Every row comes from one small tree of marks. The marks that hang from a mark follow it in brackets, in the order of their numbers. Every link used is in the known rows. Which tree was each row made from?
Known rows:
k_648[k_387 k_677[k_312] k_882]: [ 1.013  3.059  1.964 -1.223 -4.055 -3.863 -2.070  0.206  3.939 -3.528
  4.042 -0.888 -2.246  1.511 -1.337  3.628  0.382  0.818 -2.006]
k_677[k_312[k_252[k_648[k_882]]]]: [ 1.929  2.760  1.928 -0.965 -2.374 -1.526 -1.563 -2.060  1.145 -0.748
  2.333  2.464 -1.199  1.699 -0.586  1.303  1.061  1.382 -0.982]
k_252[k_882[k_387 k_677]]: [ 1.105  0.102  1.326  1.393 -3.004 -3.932 -1.560  0.722 -1.572  6.076
 -0.498 -0.602  2.071  3.103 -0.373  1.250  1.024 -1.757 -1.896]
k_387[k_648[k_677[k_312[k_252]]]]: [ 2.238  3.737  1.981  0.569 -3.242 -0.046 -3.419 -0.685  1.445 -3.358
  2.492  1.253 -1.415  1.183 -1.584  4.855  0.992  0.953 -0.883]
k_387[k_648[k_312 k_882[k_677]]]: [ 1.312 -3.434  1.774 -0.614 -4.181 -1.605 -1.686  0.907  2.407  1.803
  1.490  1.256 -0.295  1.295 -1.505 -0.689  0.695 -0.240 -0.655]
k_387[k_312 k_648[k_882]]: [ 1.652 -0.871  1.513 -1.279 -5.701 -1.976 -1.721  1.191  2.338  0.096
  2.533  3.139 -1.714  1.982 -1.175 -4.171  0.313  1.389 -0.998]
k_387[k_312[k_882] k_648]: [ 2.696  0.199  1.218 -1.085 -5.249 -0.425 -1.469  1.723  1.159  0.320
  1.493  2.452 -1.725  2.401 -0.728 -0.707  0.986  0.817 -0.707]
k_882[k_387[k_312 k_648]]: [ 1.391  3.809  1.348  0.119 -5.252 -2.168 -1.923  2.799 -0.402  2.681
  1.754  1.226 -0.073  3.201 -0.862 -2.578  0.660  0.902 -2.204]
k_882[k_387]: [ 1.301  1.814  0.981  0.143 -1.092 -3.065 -1.958  1.564 -1.993  2.373
  0.699 -1.136  1.615  2.484 -0.714 -0.262  1.951 -0.458 -2.248]
k_387[k_312[k_252 k_882[k_677]] k_648]: [ 3.601  0.359  1.412  0.614 -5.869  2.122 -2.349  0.771  1.303  2.203
  1.968  1.132  0.136  2.219 -0.448  3.585  0.574 -0.625  0.060]
k_882[k_677[k_312]]: [ 0.997  0.475  1.309 -1.088 -2.810 -1.531 -2.469 -0.435 -0.830  3.932
 -1.014  0.678  0.643  1.699 -0.527  3.869  1.645 -0.408 -1.614]
k_677[k_312]: [ 1.097  1.874  1.374 -1.992 -1.819 -2.637 -1.998 -0.409 -0.449  0.960
 -0.629  1.470 -0.569  1.890 -0.548  0.702  2.183  0.906 -1.884]
k_252[k_648[k_312[k_882] k_387]]: [ 1.571  2.700  2.040 -0.779 -2.494 -3.244  0.367  1.692  1.010 -0.865
  1.945 -0.265 -1.837  2.597 -1.258  1.994  1.388  0.488 -1.906]
k_677[k_312[k_252]]: [ 2.062  3.683  1.652 -1.327 -1.348 -1.158 -2.432 -1.342 -0.085 -0.285
  0.310  0.926 -0.043  1.802 -0.280  2.043  2.367  0.817 -1.265]
k_387[k_312 k_648]: [ 1.421  0.735  1.521 -0.667 -4.804 -1.671 -1.971  1.679 -0.063  0.955
  0.914  2.826 -1.028  2.283 -1.341 -2.568  0.886  1.165 -1.506]
k_677[k_312[k_252 k_882]]: [ 3.365  3.055  1.377 -1.751 -1.803  0.157 -1.972 -1.266  1.129 -1.054
  0.864  0.582 -0.649  1.954  0.306  3.942  2.451  0.435 -0.501]
k_648[k_312 k_882[k_387 k_677]]: [ 0.921 -0.823  1.578 -0.831 -3.559 -3.176 -1.265  1.665  1.618  3.608
  1.822 -1.422  1.836  2.091 -0.456  0.109  1.050 -1.117 -1.636]
k_677[k_312[k_882]]: [ 2.440  1.187  1.127 -2.362 -2.234 -1.290 -1.483 -0.242  0.739  0.091
 -0.150  1.022 -1.218  2.105  0.027  2.761  2.242  0.583 -1.107]
k_677[k_312[k_252[k_648] k_882]]: [ 3.025  3.790  1.627 -0.752 -1.875  0.052 -1.318 -1.551  0.201 -0.532
  1.294  1.797 -1.322  2.115 -0.182  4.849  1.811  0.842 -0.719]

Write each row's tree:
[ 3.214  2.677  1.676 -0.964 -2.621  0.285 -2.499 -0.981  2.114 -4.102
  2.680 -0.236 -0.988  1.236 -0.352  7.562  1.763 -0.062 -0.351] | k_648[k_677[k_312[k_252 k_882]]]
[ 0.281  3.161  2.329 -0.502 -1.920 -4.493 -0.144  1.610 -0.047 -0.015
  1.392  0.132 -1.153  2.518 -1.853  0.152  1.370  0.887 -2.584] | k_252[k_648[k_312 k_387]]
[ 1.784  4.909  2.302  0.311 -4.776 -2.046 -2.324  1.519  1.825 -3.453
  4.340 -1.362 -0.392  2.079 -1.307  3.659  0.670 -0.077 -1.740] | k_648[k_387[k_312[k_252]] k_677]
[ 0.529  2.123  1.978 -0.262 -2.729 -2.580 -1.919 -0.429 -0.478 -1.636
  1.580  1.898 -1.433  1.358 -1.610  4.883  0.911  0.737 -1.908] | k_252[k_648[k_677[k_312]]]
[ 1.492  0.979  1.945  0.102 -3.545 -2.196 -0.157  1.611  0.801  2.358
  1.534 -0.906 -0.540  2.418 -1.282  5.011  0.836 -0.758 -1.678] | k_252[k_648[k_312[k_882[k_677]] k_387]]
[ 1.920  1.099  1.833 -0.157 -3.051 -1.580 -1.757  0.758  2.002  2.450
  2.802 -1.870  2.371  2.007 -0.129  1.365  1.308 -1.197 -1.059] | k_648[k_312[k_252] k_882[k_387 k_677]]
[ 0.550  0.861  2.021  0.170 -3.785 -3.553 -1.021 -1.486 -1.165  5.196
 -1.429  3.161 -0.578  2.677 -0.729  3.079  0.603  0.079 -1.701] | k_252[k_648 k_882[k_677[k_312]]]
[ 1.050  0.852  1.236  0.502 -1.946 -3.369 -1.070  0.799 -0.735  1.897
  2.722  0.430  0.338  2.387 -1.028 -1.141  0.670  0.173 -2.026] | k_252[k_648[k_882[k_387]]]
[ 3.099  3.711  1.651 -0.864 -1.721 -1.015 -0.954  1.347  1.168 -0.334
  2.078 -1.748  1.147  2.570  0.286  1.748  2.453 -0.540 -0.971] | k_648[k_312[k_252 k_882[k_387]]]
[ 2.061  3.609  2.163 -0.994 -2.308 -2.971 -1.565 -2.003  0.625  0.360
 -0.536  2.098 -0.693  2.514  0.008  0.663  1.996  0.842 -1.096] | k_677[k_312[k_252[k_882]]]
[ 1.895  3.314  2.424 -0.205 -3.077 -2.894 -2.144 -1.769  1.607 -2.618
  1.267  1.283 -1.030  1.780 -0.667  4.140  1.341  0.251 -0.963] | k_648[k_677[k_312[k_252[k_882]]]]
[ 2.672  1.296  1.020  1.669 -3.426 -0.753 -2.386  2.219  0.716 -1.663
  3.539 -1.220 -0.533  1.942 -1.379  4.362  0.684 -0.647 -1.139] | k_312[k_882[k_387[k_648[k_677]]]]
[ 2.046  5.309  1.559 -0.308 -3.810 -1.630 -1.973  1.610 -0.433  1.740
  2.170 -0.380  1.635  3.061 -0.010 -0.558  1.476  0.083 -1.852] | k_882[k_387[k_312[k_252]]]
[ 2.269 -1.522  2.025  0.123 -3.732 -0.091 -2.098 -0.030  2.765  0.743
  2.349  0.795  0.263  1.146 -1.239  0.586  0.893 -0.250 -0.040] | k_387[k_648[k_312[k_252] k_882[k_677]]]
[ 1.968  2.060  1.590 -0.421 -2.389 -0.159 -2.945 -1.428 -0.368  2.743
 -0.113  0.148  1.219  1.684 -0.337  5.190  1.799 -0.507 -1.017] | k_882[k_677[k_312[k_252]]]
[ 3.044 -0.855  1.708 -0.789 -2.196  0.507 -1.438  0.227  1.198  1.061
  0.893 -0.942  1.313  1.458 -0.205  4.711  2.187 -1.566 -0.017] | k_648[k_312[k_252 k_882[k_677]]]
[ 1.946  3.639  1.524  0.675 -4.800 -0.623 -2.503  1.499 -0.759  4.671
  1.847 -1.110  2.897  2.902 -0.003  2.461  0.893 -1.198 -1.618] | k_882[k_387[k_312[k_252]] k_677]
[ 3.076  5.966  1.926 -0.256 -3.409 -0.860 -2.231 -0.155  3.270 -4.557
  3.780 -2.005 -1.701  1.882 -0.679  8.363  1.270  0.057 -1.068] | k_648[k_387 k_677[k_312[k_252 k_882]]]
[ 1.281 -1.312  1.262  0.235 -3.072 -2.930 -1.933  0.709  1.479  2.484
  2.316 -1.743  0.380  1.809 -1.339  1.981  0.573 -1.045 -1.637] | k_648[k_387 k_882[k_677]]
[ 1.952  5.113  1.403  0.428 -2.849 -0.700 -2.902 -0.160 -0.609  4.298
  0.839 -1.301  2.258  2.674  0.151  5.378  1.518 -0.711 -1.740] | k_882[k_387 k_677[k_312[k_252]]]
[ 1.764  2.351  2.231  1.739 -2.641 -2.393 -1.787 -0.099  2.017 -4.173
  5.695 -1.024 -1.180  1.365 -2.194  4.463  0.047 -0.067 -1.349] | k_312[k_252[k_648[k_387 k_677 k_882]]]
[ 3.277  0.560  2.116  0.216 -3.182  0.493 -1.935  0.816  2.989 -5.349
  3.413  0.097 -1.345  0.916 -1.475  4.569  1.504 -0.102  0.113] | k_387[k_648[k_312[k_252 k_882] k_677]]
[ 1.894  3.308  1.972 -0.539 -2.176 -0.979 -3.002 -1.028  0.921 -3.320
  2.104  0.077 -0.294  1.089 -0.890  5.575  1.695  0.263 -1.084] | k_648[k_677[k_312[k_252]]]
[ 0.966  0.264  1.790 -0.706 -3.667 -3.467 -1.637 -1.167 -0.097  4.627
 -1.899  1.848  0.042  2.490 -0.263  2.462  1.212 -0.404 -1.450] | k_252[k_882[k_677[k_312]]]
